What can hang from each mark
zodek: doger sevo
doger: sevo zodek
kuzi: sevo
sevo: gabi kuzi pakevas
gabi: kuzi sevo
pakevas: doger gabi

Each row was made from one small tree. The marks that hang from a mark follow it in brackets, in alphabetical order. Every link used is in the known rows. Write each row's tree.
Known rows
doger(sevo(pakevas(gabi)) zodek): [-18.2   4.3 -15.4   0.9  -4.0 -30.1   0.7  35.9  -5.8 -29.5   0.7  11.6
 -11.1  15.9   0.0  16.2  12.9  23.0  -4.5 -10.1  24.1  31.0   0.1   1.2
 -10.9   4.3]
pakevas(gabi(kuzi sevo)): [-12.4   6.3  28.0 -18.5 -11.4 -18.8  13.8 -38.6 -17.8   6.3 -18.2  27.3
   6.2  13.8 -20.3  -7.6  -0.1  12.6  25.3 -31.2 -16.5  36.1  20.7  -8.2
 -11.7 -15.1]
kuzi(sevo(gabi pakevas(doger(zodek)))): [ 39.6 -14.5 -19.7 -17.7  -6.6 -18.6  16.2  20.9  -9.3  11.2   0.4  22.0
  -8.5  13.9  30.4 -13.2 -20.9 -10.5  -4.6 -21.0   0.7   0.4 -10.5 -24.4
  -1.8  28.8]
pakevas(gabi): [-16.2   4.6  16.8 -12.4  -1.1 -19.0   9.3  -7.0  -2.1  -7.0  -1.3  13.1
  -6.6   7.4 -10.6 -26.5 -13.1   5.4  19.2 -19.2 -12.5  18.8  -4.9  -5.0
   6.9  -7.3]
sevo(gabi): [ 17.8  -8.1 -10.5  -3.8  -3.9 -11.8  19.1   7.1  -1.9  13.3 -11.4  17.4
  -3.2  -5.7  12.6 -42.7  -2.2   0.7  15.7 -13.7 -10.6 -18.5  -7.7  -0.6
 -14.3  -6.5]
zodek(sevo(pakevas(doger))): [ 14.9   5.4 -13.4 -11.7   9.1 -13.3  19.0   4.7   1.5  14.6  -1.7 -14.6
  -6.1  13.6  51.3  22.8   1.1 -13.2 -18.6 -22.0   5.2  15.8 -15.8  14.5
  35.4  10.9]
doger(zodek): [ -0.2 -13.1  -4.1  -6.8  -6.9 -38.2  17.8   9.8  -8.4  19.4   1.5  19.0
 -20.2   4.2  22.8 -19.9 -16.1  22.6   4.0   1.8   4.4  33.3  -7.8  -7.0
 -29.2  -6.1]
zodek(sevo(gabi kuzi pakevas(doger))): [ 36.8   3.9  14.9  -8.5  15.5   4.4  20.0  31.4   7.9  21.1 -14.1 -13.3
  10.7  -1.5  51.2  -6.0  13.3 -10.8   0.8 -11.1 -11.7 -22.8 -13.5  14.8
  34.2  20.7]
kuzi(sevo): [  0.0 -12.4  13.5  -3.2 -11.8 -18.4  20.7 -24.6   3.9  19.6  -6.2  26.6
  -3.8   2.9  -9.7 -45.2 -36.2   4.3  17.1 -24.3 -17.9   4.8 -13.5  -9.7
   1.3  12.5]
gabi(kuzi(sevo(pakevas(doger(zodek))))): [ 16.8  -7.5   9.3 -21.3  -5.1 -29.8  19.3 -17.2  -8.5  20.1   4.6  25.1
  -8.0  13.0  32.1  39.3 -34.9  -2.4  -2.6 -21.0   5.2  45.4   1.2   1.5
  -9.9  19.4]
gabi(kuzi(sevo(pakevas(doger)))): [ 17.9   1.2  20.1 -14.9   0.5 -14.6  18.5 -39.9  -0.7  19.1  -4.2  21.9
   6.8   6.0  23.3  32.0 -28.3 -18.2   5.0 -31.5  -7.1  25.2   0.0   4.9
  14.7  19.0]
zodek(doger(sevo(gabi kuzi pakevas))): [ 17.3  -1.0  11.2   9.1  19.9  -0.4   8.6  45.5   5.1   9.7 -22.6   5.6
 -14.6 -12.6  14.5 -12.1  39.3  13.4   7.6  -0.1  -0.9 -34.9  -4.9  29.7
  -4.5  17.2]
sevo(gabi kuzi): [ 21.0  -9.3  36.4  -0.2   3.6  -4.5  21.4  16.9   5.6  22.6 -21.3  16.9
   8.2 -16.2  18.9 -60.3   4.4   7.4  26.4   2.9 -25.0 -27.3  -9.3  -0.9
  -5.5   4.7]
gabi(kuzi sevo(pakevas)): [  8.2   5.3  15.6  -4.3  -5.0 -19.1  15.9 -46.0 -20.7   8.9 -30.3  20.1
  17.1   3.5  12.3  16.0  16.8  -2.4  -1.8 -26.2  -5.9  33.9  16.3  -5.8
 -13.6 -11.3]
kuzi(sevo(gabi)): [ 15.0 -14.1  -4.6  -4.8 -13.0 -10.5  21.2  -7.4   2.1  19.2 -10.0  27.9
   0.5   0.1 -11.6 -58.2 -27.5   0.1  22.2 -28.1 -19.1 -26.8 -12.0  -9.1
  -6.3  13.2]
zodek(sevo(gabi)): [ 12.5  -5.3 -23.9  -2.0  -4.6 -12.7  19.0  15.8   3.7  26.0  -7.3  -1.6
  -3.4   5.3  12.5 -34.6   0.8   5.4  10.9 -24.9  -1.6 -21.1 -17.8  22.8
  -7.8  -4.1]
zodek(doger sevo(kuzi pakevas(gabi))): [-24.4   9.7  36.3 -11.6  30.1  -6.6  -1.9  18.7   5.0  -1.2  -8.8 -15.7
 -15.9   7.5  -9.0 -13.2  18.7   1.1  -2.1 -16.5  -9.9  -1.4 -16.0  33.8
  18.5  14.8]
sevo(gabi kuzi pakevas(doger(zodek))): [ 43.5  -8.6  16.9 -11.5  12.3 -13.1  19.3  43.9  -8.8  14.1 -11.5   8.9
  -0.8  -4.7  61.1  -9.1   7.8   0.2   0.7   9.6  -6.1  -1.1  -5.8 -16.1
   3.4  19.8]
doger(sevo(gabi(kuzi) pakevas) zodek): [ 17.0  -1.6 -27.4   5.5 -11.3 -24.2   8.6  29.7  -7.8   4.1  -6.6  19.3
   1.3  -0.2  20.0  37.0  19.6  19.2   4.7 -10.9  30.0  10.6   9.6  28.0
 -45.8  -3.3]
kuzi(sevo(pakevas(gabi))): [-17.9   2.7  17.7  -9.8  -2.0 -10.6   6.7 -26.9  -0.3 -24.6  -6.8  20.4
   8.4  14.5 -32.9 -28.1 -21.9  -9.3   0.3 -37.8 -14.1   8.4  -8.5 -18.6
  11.9  16.5]
zodek(doger(sevo(pakevas(gabi(kuzi))))): [-24.5  15.8   8.0  -6.5  14.3 -17.0  -3.3   3.1  -2.9 -10.2  -5.8   9.5
 -19.8   8.3 -11.8  51.4  21.1   8.7   8.6 -28.5  20.1  24.2   8.5  52.5
 -13.9   1.6]

Which tree is each row?
[ 30.4   5.3  14.8 -15.0  -3.1 -15.9  22.2 -37.5 -20.7  19.4 -22.7  13.5
   7.6  11.8  44.1  39.6  11.7 -12.2  -3.8 -27.8  -7.7  42.5  16.9 -10.7
  15.2  -3.6] : gabi(kuzi sevo(pakevas(doger)))
[ 20.4 -12.9  10.1  10.8  -9.2 -16.9  19.9  63.0   6.2  22.6 -10.8  21.1
 -10.4 -10.4  23.9 -34.1   8.7  36.2  28.4  16.0   0.2 -14.8   1.4   7.5
 -23.0   9.3] : doger(sevo(gabi kuzi) zodek)
[ 18.8   6.1  28.0  -5.2  18.0  -4.5  20.8  16.0  11.2  20.7 -12.1 -15.3
   2.5   0.2  55.5   5.7   7.4  -6.2  -6.3  -7.4 -10.3   5.9 -14.9  16.7
  43.3  18.8] : zodek(sevo(kuzi pakevas(doger)))
[-15.5  11.2  40.6   9.9  10.1  -4.6   5.8  23.1   9.7 -21.9 -17.5   7.7
   8.1  -1.4  -1.1  -6.9  20.4  12.8  11.0  -7.0  -4.5   3.9   1.5   8.7
  20.7  10.7] : doger(sevo(kuzi pakevas(gabi)))
[  3.9   2.0 -17.8  -9.8  15.6 -12.3   2.8   2.9  -4.7  25.7  -8.8  -8.9
 -11.7   2.3  10.3  25.7  24.3  -7.6  -2.7 -35.1  14.6  -6.0 -11.3  62.2
 -27.9   1.1] : zodek(doger sevo(gabi(kuzi) pakevas))
[ 22.1   2.0 -28.6  15.3  -1.0  -7.2  11.5  25.4   4.6  -6.3 -17.1   8.8
   5.0  -1.5  17.4  -2.1  27.0   5.6   1.8 -19.6  14.1 -27.0  -3.6  12.6
  -3.1   5.0] : doger(sevo(gabi pakevas))
[  6.4   5.4  28.1 -15.6  -1.1 -20.0  15.6  63.2   6.7  10.7   6.0  18.0
 -23.8   5.6  34.3   3.2  -6.8  34.1  27.4  11.9  -2.1  29.2   6.4   0.8
  20.4  17.4] : pakevas(doger(sevo(kuzi) zodek) gabi)
[-27.9   8.7  -0.8 -15.4  -0.5 -30.3   2.9   1.0  -8.3  -6.8   4.6  -1.3
   0.4  19.5  -4.3  37.3  -0.5   8.3  -5.5 -27.2  20.2  48.4  -2.9  32.7
 -26.5  -2.6] : doger(zodek(sevo(pakevas(gabi(kuzi)))))
[ -5.2 -11.0  25.6  -3.4  -0.8 -25.4  20.6  32.8   4.4  34.6  -1.8   0.5
 -12.5  -1.3  27.2 -31.2  -9.3  30.2   6.7   9.3  -4.1  18.0 -15.0  18.5
 -12.1   6.3] : doger(zodek(sevo(kuzi)))
[ 17.1  -8.1 -28.1   3.2   2.2 -14.6  13.4  40.9   2.7  25.1  -6.4  12.6
 -37.6  -2.1   8.9 -15.5  17.7  18.4  18.7 -14.0   6.7 -26.8  -5.0  34.3
 -14.7   2.0] : zodek(doger(sevo(gabi)))
[ 43.3  -7.4   6.6  -5.1  -4.6 -13.4  23.2  75.1   6.7  31.5  -2.2  19.8
 -19.4  -4.6  57.6 -13.7   2.4  30.9  25.1  16.0  -0.9  -7.5   2.4   4.3
   2.9  20.5] : pakevas(doger(sevo(gabi kuzi) zodek))
[ 15.0  -0.8  45.8 -29.8  -2.7 -19.8  23.3  27.5 -18.2  15.9  -9.2  22.0
 -13.2  13.5  24.3 -31.4  -4.2  24.4  18.2   2.6 -29.0  36.9  11.1 -41.4
  19.6   7.9] : pakevas(doger(zodek) gabi(sevo(kuzi)))
[ 25.3   2.6  33.3  -2.1   3.5  -7.7  29.9  35.6  14.2  32.5  -8.1  12.8
 -15.0  -9.6  55.8  -0.1  -0.7  19.4  26.3   9.6 -11.7   4.9   3.7  12.5
  38.1  15.9] : pakevas(doger(sevo(kuzi)))
[-24.6   4.6 -15.4 -12.2   3.7 -31.5   1.7  22.3  -6.6 -16.2   5.1  -8.2
  -9.3  22.7  -3.7   3.9   2.6  12.9 -20.2 -23.6  15.7  32.1 -12.6  10.1
  -7.2   3.4] : doger(zodek(sevo(pakevas(gabi))))
[ 14.0   0.9 -26.8   2.8   2.9  -7.0   9.5  12.3   0.3   5.1 -13.8 -11.0
   8.6   6.2  15.8 -15.3  16.5  -9.0  -9.4 -29.0   6.4 -22.7 -17.2  19.8
  -3.7   2.3] : zodek(sevo(gabi pakevas))
[ 14.1  -7.4   2.0   2.5   6.4 -15.2  11.2  45.6  -0.3  11.6 -12.7  -5.8
   7.8   2.1  25.7 -26.8  17.5  15.8  -5.7   0.6   2.3 -11.5 -15.8  12.7
 -16.7  14.6] : doger(zodek(sevo(gabi kuzi pakevas)))
[ 19.5 -10.8  -7.6  -1.6  -3.5  -8.2  13.4 -14.3  -0.8  -1.2 -14.1  21.1
  13.1   4.3 -11.1 -39.8 -12.4 -14.0   3.2 -32.9 -10.7 -26.1 -12.2 -11.7
  -4.5  19.1] : kuzi(sevo(gabi pakevas))
[ 44.0  -1.4  28.8  -8.5  16.7   2.1  19.5  24.0   1.5  12.3 -19.3   5.7
   7.9  -8.4  53.1 -12.9  13.3 -14.0   5.4  -1.9 -17.6 -21.2  -5.1  -9.0
  26.4  16.7] : sevo(gabi kuzi pakevas(doger))
[  4.3  -3.3 -15.3 -15.1   6.6 -15.2  11.5   5.7   1.6  47.3  -0.4  -1.5
 -23.6  -0.6   2.4   8.0   9.1   9.3  18.2 -27.9   7.2  -9.8  -8.8  64.8
 -31.8  -5.0] : zodek(doger sevo(gabi(kuzi)))
[  2.4  -4.2   6.6 -27.8  -1.6 -23.3  10.9   8.0  -8.5 -10.8   6.7  21.5
 -15.3  26.0   6.8  -0.1 -32.9  -4.8  -5.6 -26.5  -3.4  34.6  -6.7 -31.0
  21.7  28.2] : kuzi(sevo(pakevas(doger(zodek) gabi)))
[  1.9   8.2   0.7 -22.0 -12.9 -29.7  12.0  33.4   0.3  15.2  15.3  20.7
 -26.6  13.2  26.0  53.1 -14.2  26.7  26.0 -10.3  17.1  52.2  16.6  22.4
   1.0  -0.5] : pakevas(doger(sevo zodek) gabi(kuzi))
[-20.5   2.9  28.9  -8.8  10.9 -19.5   3.4  30.3  -1.1  -9.2  -2.7  -7.4
   1.1   8.4   4.7 -13.5   7.1  15.8  -6.4  -4.7  -0.4  22.7 -12.2   8.9
   1.3  13.2] : doger(zodek(sevo(kuzi pakevas(gabi))))
[ 40.1  -2.1 -26.1  -4.2  -8.4  -7.2  23.2  42.1   7.2  24.1  -2.6  14.5
 -16.4   3.5  46.3  -0.4   6.0   8.7  22.7 -10.9   3.5 -14.6   3.5  12.0
  18.2   7.3] : pakevas(doger(sevo(gabi)))
[-21.5   3.2  33.6 -17.7 -12.1 -16.3  11.3 -42.4   2.6   4.2  -0.7  36.5
   3.8   9.1 -37.3 -13.8 -37.4   1.7  34.1 -34.1 -17.3  24.2   3.4  10.5
  -7.1   2.9] : pakevas(gabi(kuzi(sevo)))
[ -1.5  -4.9  21.4  -4.8  -3.5 -16.2  14.8 -51.4  -2.7   5.9 -12.6  25.5
  15.0   0.6  -5.1  10.9 -23.6 -11.5   5.7 -30.4  -5.3  19.9  -4.5  11.6
 -13.2   8.2] : gabi(kuzi(sevo(pakevas)))
[ 16.7  -2.6 -30.9   7.0  10.5 -10.7   7.4  36.0  -2.9   3.9 -12.4   4.0
 -23.6   1.0  12.7   4.1  36.5   8.8  -1.7 -18.5  16.2 -25.0  -7.3  29.8
 -12.5  11.8] : zodek(doger(sevo(gabi pakevas)))
[ 25.0  -6.2  33.0  -9.5  13.3 -21.2  20.6  26.4  -5.5  14.0  -8.5   7.1
  -6.9  -1.6  66.6   7.2  -4.4   3.2  -7.0  11.7  -5.9  28.2  -6.4 -14.0
   8.0  18.7] : sevo(kuzi pakevas(doger(zodek)))
[  1.9  -1.0   0.9 -31.8  -0.8 -30.5  14.5  27.7  -8.8   5.0  12.5  14.5
 -27.8  20.1  29.3  -2.4 -23.2  11.2   9.7  -6.4  -1.3  38.5  -0.1 -15.6
  11.2   3.0] : pakevas(doger(zodek) gabi)
[  5.6  13.0  54.7 -18.4  20.1  -1.2  11.7   9.1   1.7 -11.4 -11.8   5.1
   3.5   3.2  31.4  -1.9   2.8 -13.5   6.4  -6.0 -20.8  14.4  -0.7 -10.8
  45.0  16.2] : sevo(kuzi pakevas(doger gabi))
[ 16.9  -3.1  18.1   1.4  -0.1  -1.5  20.4  25.5  13.5  29.8 -14.9   0.3
   5.5  -8.6  16.4 -52.5   7.1   8.4  22.9  -8.3 -17.1 -31.6 -15.6  24.3
   3.9   8.1] : zodek(sevo(gabi kuzi))
[ -7.4   2.8  60.2 -11.3  -0.8  -7.1  18.9  -8.0 -10.0   1.7 -27.9  23.6
   8.7   4.4 -11.3 -62.3   7.9  16.5  27.0  -9.2 -39.9  11.8  12.6 -30.2
  16.7  -2.1] : pakevas(gabi(sevo(kuzi)))
[-13.8   8.4  58.6  -3.6  18.4  -6.6   5.3  -2.8   1.4 -21.1 -19.3   9.7
  13.8  -2.2   0.8 -26.5   8.6  -3.6   6.0  -8.6 -19.1   6.7  -3.4  -7.5
  19.4   7.8] : sevo(kuzi pakevas(gabi))
[ 23.6  -4.5  31.9   4.9  14.0  -1.6  13.0  10.2   0.8   1.3 -28.1   8.8
  20.3 -15.6  21.8 -40.3  20.2  -3.5   5.1  -2.5 -16.9 -28.2  -7.0  -4.0
  -0.9   9.4] : sevo(gabi kuzi pakevas)
[ 11.8 -11.8 -39.1  -7.5 -13.0 -27.7  16.5  39.3  -3.7  27.8   3.6   0.1
 -14.2   9.4  15.9 -30.3  -3.3  21.0   4.1 -11.7   9.8  -4.0 -16.6  16.3
 -31.4   0.4] : doger(zodek(sevo(gabi)))
[ 13.2  -8.1 -38.3  -1.6  -2.8 -25.1   9.2  33.4  -6.8   7.9  -1.6  -7.4
  -4.1  12.5  20.3  -8.1  13.2   6.9 -16.4 -18.0  18.6  -1.4 -17.9  11.6
 -26.3   3.7] : doger(zodek(sevo(gabi pakevas)))
[ 36.9  -2.1 -22.9 -14.2 -16.3 -25.9  21.4  44.4   0.5  35.8   7.4  23.3
 -21.7   4.3  49.0  41.3  -3.4  25.6  25.9  -4.4  20.4  17.3  12.8  28.2
 -20.9   2.8] : pakevas(doger(sevo(gabi(kuzi)) zodek))
[-20.7  11.5  -8.0  -0.6  13.2 -15.4  -4.6  23.7   0.3 -18.3  -3.2   5.7
 -29.7  11.3 -14.0  19.3  25.5  11.1  -2.4 -23.4  12.6  10.2  -1.2  27.4
   8.0   9.5] : zodek(doger(sevo(pakevas(gabi))))
[ 35.6  -8.3   6.9 -17.1   2.6 -13.1  25.4  59.8   4.5  45.1   2.4  -0.5
 -15.6   0.6  55.1 -23.1  -5.0  15.7  15.6   5.5  -6.7  -8.0 -13.5  12.0
   3.2  18.2] : pakevas(doger(zodek(sevo(gabi kuzi))))
[ 19.2   4.7 -13.9  11.6  -5.6  -8.4   8.7   8.0  -0.1   0.8 -16.0  15.0
  14.0  -4.5  17.5  33.0  24.4   2.8  11.7 -22.4  18.3  -6.4   8.2  34.4
 -23.8  -4.2] : doger(sevo(gabi(kuzi) pakevas))
[ 43.8   0.1  17.4   0.6  -0.1   1.0  28.5  50.2  14.3  30.5 -12.7  14.5
  -7.3 -10.4  53.6 -16.5   9.0  14.7  31.6   5.2 -12.5 -28.6   3.3  10.8
  26.9  15.9] : pakevas(doger(sevo(gabi kuzi)))
[ 19.7  -4.6   3.5 -11.0   0.8  -9.8  20.5 -19.2   1.5   9.8  -4.5  17.7
  -1.4  11.3  27.7   0.1 -27.4 -16.1  -7.3 -25.8 -11.9  13.9 -13.4 -20.1
  34.2  26.6] : kuzi(sevo(pakevas(doger)))
[ 10.3  -4.0  14.0  -2.1  25.2  -0.8   9.4  30.6   3.4  21.6 -18.4 -15.3
 -10.8  -5.4  13.3 -24.5  27.4  -0.5  -3.9 -13.6  -6.9 -32.7 -22.3  37.9
  -1.6  16.6] : zodek(doger sevo(gabi kuzi pakevas))
[ -2.1  -2.9  22.7 -38.1 -12.3 -28.5  14.8  -6.1  -5.2  18.8  17.5  34.2
 -19.9  18.0   1.8  16.2 -50.8   7.6  24.7 -24.8  -6.6  51.1   8.2  -2.5
  -3.1  13.3] : pakevas(doger(zodek) gabi(kuzi(sevo)))
[ 31.1  -0.2  46.6  -8.3   8.7  -2.7  25.9  -6.5 -10.4  15.8 -31.2   9.1
   7.8   0.8  50.6 -14.6  18.3  -3.3  -2.3  -5.9 -27.7  15.4   6.0 -36.0
  39.2  15.8] : gabi(sevo(kuzi pakevas(doger)))
[ -3.2  19.3   7.7 -25.3   7.6 -11.7  10.4  -9.1   2.0   1.2   4.6  -8.6
   0.3  19.5  24.0  57.2   0.1 -13.8  -1.1 -38.7   6.1  36.1   0.4  34.7
  28.8   2.9] : zodek(sevo(pakevas(doger gabi(kuzi))))
